Each row comes from the steps of one walk. Every step used is in the known rows, and no mark comes twice. Write the walk behind each row, first mark first.
Known rows
sefan -> punivi -> gela -> murem -> vanof: [ 20 -12 -12   2   4 -58   4 -25  10   1  -5  -9 -21  -5  18  23  -4 -18
   1  16  17   8  -6 -16 -26  -8  -3  14  20  20 -15 -11 -30 -24  -4   2
  -3  -1  16  -1  11  -9]
nore -> sefan: [ -7   0  -4  -2   4 -11  10  -5  -2  -9  -4   5  -7  16  -3  -7   8   1
   4   5  -1  -4   6   2  16   5   3  -7   0  -8   5  -2  11  -2   3 -10
  -2   5   6   2   2   2]
sefan -> murem -> vanof -> nore: [  3  -6  -5   8  -8 -69  -8 -17 -15  -9  -7 -15 -15 -19   7   3  -7  -3
   0  25   6  -5 -23 -30  -9 -13   0 -22  -3   3 -28  -8 -34  -9  -1   6
   4   7  23  -3   0  -7]
punivi -> murem -> vanof -> sefan -> nore: [-13 -11  -7  10  12 -28  -2  -4  -7  -3  -5  -2   2   7  -1  16   7  -4
   0  18  11   5 -25  11 -17  -2   0 -11   9 -16 -32 -13  -2 -21   0  14
  -6   7   5  -2  -4  -2]
vanof -> nore -> nivap: [  7   7  -3  -4  -1 -32  -3  -2  -9 -20 -11 -11  -8  26  -5  -1   9  -7
  -6   8  -4  11 -17  11   3 -13  -4   0  -8  13  -4   5 -22 -14   6 -15
   6   9  -8  -2   6   0]
vanof -> sefan -> punivi -> gela -> murem: [  5 -11  -8  -3   8 -39   2 -21  10  -1  -4  -3 -16   3   7  13   5 -20
  -3  26  16   0 -23 -12 -16   3   2  32  23  22  -3 -12 -16 -23  -2 -29
 -11   3  -2  -2   5  11]
nore -> sefan -> vanof: [ -9  -5  -6  -5  10 -18  18  -7   1   1 -12  11 -14   2  13  -8  10  -8
   5 -15  -1  -3  -2 -19   0   5  -1 -13  -1  -7 -11  -1   2  -1   4   4
   4  11   8   1  11   2]
murem -> gela: [  9   1  -1   5   0  -4  -1  -4   2   0   1 -16  -3   3  -1  -5  -3   2
  -2  -2   9  -1  -1  -7   9  -6 -12  -6   1   6   0   7 -13  -5  -1   3
   6   0  -9   7   3  -5]
sefan -> murem -> vanof: [ -2  -5  -1   4  -1 -42  -5 -17  -6   4   0  -7  -7 -31  10   6 -12   0
  -3   1   6  -1 -14 -11 -10  -2   2 -17   0  -5 -21  -7 -22  -2  -3  14
   6   0  17  -2   4  -6]
murem -> vanof -> nore -> nivap: [ 13   5  -5  -1  -8 -56  -8  -8 -18 -24 -13 -19 -11  31   5   8   6  -6
  -4  -1  -6  21 -20   7  -7 -24  -6 -23  -7   3 -20   4 -31 -16   4  -4
  13  11   1  -2   7  -7]
nore -> nivap -> vanof -> sefan: [  2   7   7  -7 -16 -21 -13   0 -10 -13   1 -14  -7  26  -5   2  19  -5
 -10 -18   1  15 -19  32  12   7   2   1  -4 -16 -13   4   2   1   5 -17
  11   3 -11  -5  -7   6]
punivi -> gela -> murem -> vanof: [ 12  -9  -7  13   3 -33   4 -22   2   4  -4 -13  -8  -3  18  20   2 -11
   0  -3  14   6 -10 -22 -20  -6  -4  10  20   8  -8  -5 -22 -15  -2  16
   2  -7  16   0   4  -8]
gela -> murem: [  8   0  -8   6   0 -13   1 -17   5  -1  -2  -5  -4   3  11  -1   0  -6
  -5  17  10  -3  -2  -9  -6   4   0   4  10   9  14  -2  -4 -13   0 -13
  -1   0  14  -5  -3   6]
murem -> vanof -> nore -> nivap -> sefan -> punivi: [  23    1   -8   -4  -11 -114   -8   -9  -15  -22  -21  -10  -33   35
   15    9   -4  -13    4   17  -13   25  -28   -1  -17  -19    0   -8
   -6   12  -17   -5  -39  -31    0   -9   11   26    6   -9    0   -7]
gela -> murem -> vanof: [ 15  -1 -10   6  -4 -35  -3 -21  -6  -7  -5 -14  -7   7  22   8  -4  -4
  -3   1   9   8  -6 -10 -17  -7  -3 -15  12   1  -5  -4 -13 -14  -3  -3
   5   2  22  -2  -1  -1]
gela -> murem -> vanof -> nore: [ 20  -3 -14  12  -9 -58  -7 -25 -14 -20 -13 -21 -15  23  18   3   1  -7
  -1  21   7   8 -15 -27 -15 -19  -5 -19   8  10 -12  -4 -23 -21   0  -8
   4   8  28  -6  -5  -3]
nore -> vanof -> sefan -> punivi: [ -1  -3  -7 -18 -10 -47   0 -10   2  -6  -1   4 -18  42   4   4   1 -10
   3  27   3   5  -4  19 -14  17   1  10  -3  -5 -22  -4  -4 -16   0 -26
  -5  11   7  -1  -6   9]
nore -> vanof -> sefan -> murem -> gela: [ -9  -2  -1  -1  -7 -44  -4 -23  -1   6   6 -15 -12  16   1  -6  -4  -2
  -6  17  15 -10 -20  -5   4  17  -7   3  -3  -3 -20   3 -20 -11   1   0
   4   2   7   5  -8   7]
punivi -> murem -> vanof -> nore: [ 10  -8 -10  12   4 -46  -2  -2 -12 -15 -14 -16  -4  24   2   9   2   3
   8  35   5   3 -17 -26   2 -21  -4 -21   0  -9 -31   0 -11 -19   2  20
   0   9  20  -3  -4 -13]
nore -> vanof: [  0   3  -4  -5  -9 -19   6  -5   2   3   2   5  -9  35   4   3   1   0
   3  13   1   4   9   6  -4  16  -6  12  -7  -6  -7   3   1  -9   3   9
  -1  -2  16   2  -9  -1]
punivi -> vanof -> sefan -> murem -> gela: [-14  -9   3   4  12  -6 -10  -7  -9   9   8 -16  -8 -10  -8  -4   4  -3
  -8 -12  14 -11 -28 -26  38  -3  -4  -5  -3   1 -38   3 -22  -2  -1 -19
  -3   6  -8   5  14  12]
nivap -> vanof -> nore: [ 12  -1   0   7 -21 -40  -7   0 -10 -16  -5 -14 -17  20  -5  -6  12   1
   4   9   6   3   1 -20  11  -5  -3  -4  -5  -2 -15   1  -6   3   5   1
   6   2  20  -5 -16  -7]
sefan -> murem -> vanof -> nore -> nivap: [  5   2  -3   1  -3 -75  -9 -19 -16 -16 -10 -19 -14 -12   5   5  -1  -8
  -8  17   1   9 -31  -6  -8 -17  -1 -17  -9   8 -26  -3 -44 -16   3  -4
  10   9  10  -4   9  -6]
nivap -> sefan: [  1   0   0   8  -4 -34  -2   3  -4   5  -7   3 -10  17  11   0  -4   0
   6   3 -11   1 -11 -10  -4   5   6  10   1  -2   9   0   1  -6  -1  15
   3   9   7  -7 -13   2]
murem -> vanof -> nore -> sefan -> punivi -> gela: [  7 -14 -12  -3   3 -83  11 -16  -3 -21 -16  -6 -32  25   0  10   8 -11
  13  23   4   6  -7 -23  -2 -13  -6   0   7   8 -23 -11 -26 -18   1   1
  -2  12  13   5  13 -12]
punivi -> gela: [ -4  -8   3   6   6   1   7   0   6   9   0   2  -2  -4  -4  10   4  -4
   3  -4   6  -4  -6 -10  -5   1  -3  27   8   9   0   0 -11  -2   2  22
  -4  -8  -5   4   6  -5]

Which walk is each row?
[  5 -10  -6  10  -1 -42  -4 -22  -6  -1  -5 -15  -7  15  18  19   7 -11
  -5  -4   9   7 -28 -14 -19  -3  -1   6  24   0 -16  -7 -16 -18  -2  -1
   2   0   5   0   0   5] | punivi -> gela -> murem -> vanof -> sefan
[-11  -5  -6   2   4 -55   7 -16  -8 -13 -11  -2 -18  -6  -6 -14   4  -3
   1  37   5 -18 -14 -28  20   5   3  -5  -6   6  -1  -7 -14  -8   5 -11
  -3  10  21  -2   2   3] | vanof -> nore -> sefan -> murem
[  3 -10  -2  -7  10 -25   9  -4  15   7  -1   5 -13 -14  -3  14  -1 -13
   5  14   7   1  -1  -8 -11   0  -2  33   8  19  -6  -7 -19  -9  -2   4
  -8  -3  -5   3  13  -8] | sefan -> punivi -> gela
[  4  -8  -6  -4  13 -32  -4  -6   5  -7  -3 -16  -5  21  -7   1  -1  -2
   1  38  15  -2 -19  -6  11 -11  -5  -4   6   6 -22  -1  -6 -21  -2 -17
  -6  13 -12   1   4   1] | vanof -> sefan -> punivi -> murem -> gela
[  1   4   7  -3 -11 -43 -17 -14  -9  -4   5 -29 -14 -10  -6  -6   9  -6
 -16 -10  17   4 -29  11  17   5  -4  -3  -5  -3 -19   4 -28  -3   5 -13
  17   0  -8   0  -5   3] | nore -> nivap -> vanof -> sefan -> murem -> gela
[-17  -5   3   0   1 -26  -9 -12  -6   2   2  -4  -2 -26   0  -1  -2  -5
  -8  16   5 -11 -29  -8   1   7   8  -1   2  -1 -12  -9  -9  -1  -1 -18
  -1   5   0  -3  -2  14] | vanof -> sefan -> murem
[ -7   2  -4  -4   0 -36  -6  -9 -13 -11  -5  -6  -4   4   2  14  12 -13
 -12 -13   0  22 -31  44 -27  -2  -1  -8   4  -6 -23  -8 -20 -18   2 -11
   8  10 -14  -1   7   5] | murem -> vanof -> sefan -> nore -> nivap
[ -7  -2  -7   7  -7 -53  12  -5   2  13  -6  16 -22  34   9   2   1  -6
   7  25   2   2   1  12 -22  27  -3  28   0  -2   6  -7  -8 -22   3  33
  -3   7  23  -4 -21  -3] | nivap -> sefan -> nore -> vanof
[ 18 -11 -11  17  -1 -58   0 -24  -6  -8 -11 -19 -17  16  15  14   6 -12
   2  10  13   5 -19 -38 -16 -18  -9   6  16  16 -15  -5 -34 -23   1  13
   0   0  22  -2   1  -7] | punivi -> gela -> murem -> vanof -> nore
[-22 -11   3  -1  11  -4  -8  -2 -11   9   7  -1  -5 -13  -8   3   6  -4
  -7  -3   7 -13 -26 -22  31   4   8   0  -4  -4 -37  -5  -8   1   0 -22
  -7   6   0  -1   9  15] | punivi -> vanof -> sefan -> murem
[  6 -10 -12  -8  -1 -55   8 -28  14   3  -2   0 -23  36  12  14   6 -20
   0  33  17   2 -11  -3 -19  20  -2  41  14  14 -11  -8 -16 -28   1 -18
  -9   2  13  -1  -6   8] | nore -> vanof -> sefan -> punivi -> gela -> murem
[  2 -13  -3  -7   1 -51  -3 -10  -2  -5  -5  -6 -15   7   6  22   2 -13
   5  -5   4  12 -21   0 -18  -9   1   3  14   1 -32 -12 -21 -11  -5  -5
  -1   5  -7   3  10   0] | murem -> vanof -> sefan -> punivi -> gela
[-18  -4  -2   2   3  -4  -1  -4  -3   0   0   5   0  -6  -6   2  10  -9
  -7   8   5  -1 -18  21 -16  12   3   8   9  -2  -6 -11  -1  -9   1 -13
  -7   6  -9  -2  -3  10] | vanof -> sefan -> nore
[ -8 -10  -7   9  13 -38   6 -15 -13  -8  -3 -15 -25  12 -12 -15   9  -3
   1  18  14 -15 -11 -50  57  -8  -9 -12  -8   9 -28   1 -27 -11   6 -13
  -3  12  14   8  17   1] | punivi -> vanof -> nore -> sefan -> murem -> gela
[  0   2   0   4  -4 -82  -7 -13 -12   4  -9  -8 -16  -7  16   9  -9  -6
  -4   1  -8  10 -33   3 -12  -1   6  -3  -5  -4 -11  -4 -32 -17   0  18
  16  12  10  -8  -2  -5] | nore -> nivap -> sefan -> murem -> vanof
[ 11   8   4  -6 -14 -19  -6   1  -3  -9   2 -12  -9  16  -3   3  14  -4
  -6 -18   4  15   1  23  12   4  -2   3  -8  -5  -9   5  -5   2   6   0
  13  -5   0  -4  -4  -6] | nore -> nivap -> vanof
[  4   8   2   1  -1 -39  -2   3  -7  -1 -10   0 -10  27   7   1   2  -5
  -2  -4 -14  11 -19  16  -1   1   4  13  -6   2  11   3 -10 -15   3   5
  11  12  -7  -7  -6   2] | nore -> nivap -> sefan
[  0  -3   2   6   4 -21  -4 -18   3   9   5 -17  -7 -36  -2  -8 -12   0
  -7   9  16 -14 -12 -18   6   0  -6  -5   0  13  -6   1 -28  -4  -1   8
   5  -2   2   4   6  -4] | sefan -> murem -> gela
[ 11   0  -8   5   7 -53  -3  -4 -13 -24 -15 -18  -3  39   0  11   7  -3
  -1  19   3  15 -24  -2   4 -25  -5 -19  -8  -3 -24   4 -22 -29   6  11
   6  10   5  -4   5 -14] | punivi -> murem -> vanof -> nore -> nivap
[  0  -5  -1  11  -8 -77  -7 -13 -12  10  -7  -4 -17 -17  19   7 -16  -1
   3  11  -3  -1 -24 -24 -11   1   6  -9   1  -7 -13  -9 -21 -10  -4  26
   9  10  23  -8 -10  -4] | nivap -> sefan -> murem -> vanof
[ -8   5  -2  -3   9  -9   6  -3   4   0  -3   4  -2 -10  -8   4   9 -13
 -11   4   4  10  -7  40 -17   6  -5  14  -1  12   4  -5 -20 -17   5   1
  -1   1 -14   0   9  -4] | sefan -> nore -> nivap
[  4  -3 -10   4  -6 -58   2 -12 -18 -29 -15 -11 -19  32   7  -2   9   0
   9   7  -4   7  -5 -17   8 -14  -3 -32  -2 -11 -16  -5  -7  -9   3  -2
   5  14  20   2   1  -4] | murem -> vanof -> nore -> sefan
[ -6   4   7  -7 -12 -43 -13 -11  -8  -6   4 -14 -11 -13  -7   0  11  -7
 -15  -5   9   5 -28  17  11  11   6   3  -6 -10 -20  -3 -13   3   6 -16
  11   0   1  -8  -6   7] | nore -> nivap -> vanof -> sefan -> murem
[  7  -2  -8   6  -6 -36 -12 -22 -12 -12  -5 -18  -6  21  22   8   4  -5
  -8  -5   6   9 -24  -3 -17  -4   3 -25  16  -8 -14  -6  -6 -14  -3 -22
   5   7  13  -4  -4  12] | gela -> murem -> vanof -> sefan
[  4  -7  -6  10  -5 -69   5  -1 -10   2 -24   5 -23  17  22  -6   4 -10
   9   7 -10  -1 -27 -44 -16  -7  -1   1  -5   7 -13   1 -23 -16   3  18
   7  24  14  -7  -7   1] | nivap -> sefan -> vanof -> nore
[-13  -7   2  -2   8  17  -9   6 -13  -1   3   1  -1  27  -6   5  15  -2
  -3 -23  -1   1 -15 -12  29  -2   3  -2  -3 -10 -33   0   6   1   1 -24
  -6   8 -11   3   8  15] | punivi -> vanof -> sefan
[  6  -5  -3  10  17  -5   2  -1   4   2  -1 -17   3  13  -5  -1  -3   7
   3  20  15  -7  -4 -15  18 -10 -10  -2   3   1  -8   8  -5 -16   2  18
   0   0  -2   4   0 -10] | punivi -> murem -> gela
[  0  -5 -12  10   0 -39  -6 -25  -6  -8  -5  -9  -8   0  14  11   7 -13
 -10  10  14   8 -24  11 -34   1   2 -12  20   0 -12 -17 -13 -24  -2 -21
  -2   7  12  -5  -4  10] | gela -> murem -> vanof -> sefan -> nore
[  3  -9  -5 -11   9  -4   4   4   3   0   3   8 -13   6  -5   8   3  -9
   4   3   6   2   6 -13  22  -6   0   8  -6  10 -30  -3  -9  -4  -1 -25
 -11   6   0   1  18   0] | sefan -> punivi -> vanof
[  5   1  -2   7   3 -45  -5  10 -19  -9 -14  -3 -20  53  -1   2  14  -8
   2  -9 -13  12 -24 -20  30 -15   0  14 -14   9 -20   6 -22 -23   7  -6
   4  20  -1  -5   5   4] | punivi -> vanof -> nore -> nivap -> sefan
[  5  -9  -6   0  11 -59   4   4   7   4 -13   8 -15  19   5   7  -9  -2
  13  45   0  -5 -11 -17   1   0   8  19   0   4  -3  -6  -1 -24  -1  11
  -9  16  13  -9  -9  -6] | nivap -> sefan -> punivi -> murem
[  0  -7  -4   6   4  -3  -1   7 -13  -9  -4  -2 -11  26  -8   0  13  -2
   3   1   2  -2  -6 -32  31 -17  -3  -3 -10   6 -28   3 -12  -4   3 -11
  -7   9   5   2  10   2] | punivi -> vanof -> nore
[ -1   0   5  -1 -19 -15 -12   1 -10  -9   3 -10  -7  16  -3  -2  15   2
  -2 -17   4   4  -9   4   9   7   4  -3   0 -19 -18  -2  12  10   1 -12
   6   0   5  -5 -16   8] | nivap -> vanof -> sefan
[  1   5   1  -2  -8 -23   1  -1   1  -5   2  -2 -11  -7 -11   5  18 -10
  -9  -3  11  13   0  37  -7  12  -4  14  -3   0  -3  -4 -15  -7   7   5
   6  -6   1  -3  -2  -8] | sefan -> nore -> nivap -> vanof
[ 14  -2 -10  -3   9 -92   1   1  -2 -16 -22  -2 -21  45   0   4   2 -12
   7  55  -4   8 -28  -8   2 -11   2  18  -7  15  -7  -1 -21 -39   5  -6
  -3  25   7 -13  -3  -6] | vanof -> nore -> nivap -> sefan -> punivi -> murem
[  9 -11  -6  -3  -9 -76  13  -8   3 -19 -10  -3 -39  27 -11   2  19 -11
  14  26  13   0   7 -24  18   2  -3  23   2   7 -16  -9 -15  -6   6  -4
  -4   3  21   0   1 -12] | nivap -> vanof -> nore -> sefan -> punivi -> gela
[ -9   2  -1  -7 -10 -23  -1  -7  -4  -4   1   2  -7  49   4   1   7  -1
   1   5  -1   5  -8  13  -6  15  -1   6  -2 -16 -14   1   7  -8   3  -7
  -1   4   7   1 -13  11] | nore -> vanof -> sefan
[  2  -6  -6   2  -1 -34   6  -5  -3  -5 -17   0 -13   1  14  -5   7 -10
   3  -2   1  -1 -17 -33 -15 -13  -6  -8  -6  10 -19   1 -23  -9   4   5
   5  14   7  -2   7  -1] | sefan -> vanof -> nore
[ 10   6  -2   5  -7 -67  -7   1 -14 -15 -17  -5 -17  42   6  -3   6  -7
   0  14 -15  11 -27  -3   0 -11   2   9  -7  11   9   4 -20 -23   5  -1
   9  18  -1  -7  -8   1] | vanof -> nore -> nivap -> sefan
[ -3  -4  -6   8   4 -62   3 -22  -6 -12  -7 -19 -23  -2  -5 -20   2  -1
  -1  33  12 -17 -14 -32  27  -7  -7 -12  -3  10  -2  -1 -26 -13   4  -8
   3  10  13   5   5  -2] | vanof -> nore -> sefan -> murem -> gela
[  8 -10  -8  -6   4 -28  -2   2  -5 -12  -5   1 -23  22  -7   2   9 -11
   7  16   4   3  -2 -28  23 -19  -2   5  -8  17 -36  -4 -20 -13   0 -32
 -14  14   5   0  18  -1] | sefan -> punivi -> vanof -> nore
[ 11 -12 -17   0  10 -72  16 -27   7 -17 -17  -4 -31  24   2   0  11 -19
   5  50  15  -7  -5 -32   4   0  -5  28  15  27   5 -11 -22 -29   5 -25
 -13   9  20  -2   9   0] | vanof -> nore -> sefan -> punivi -> gela -> murem
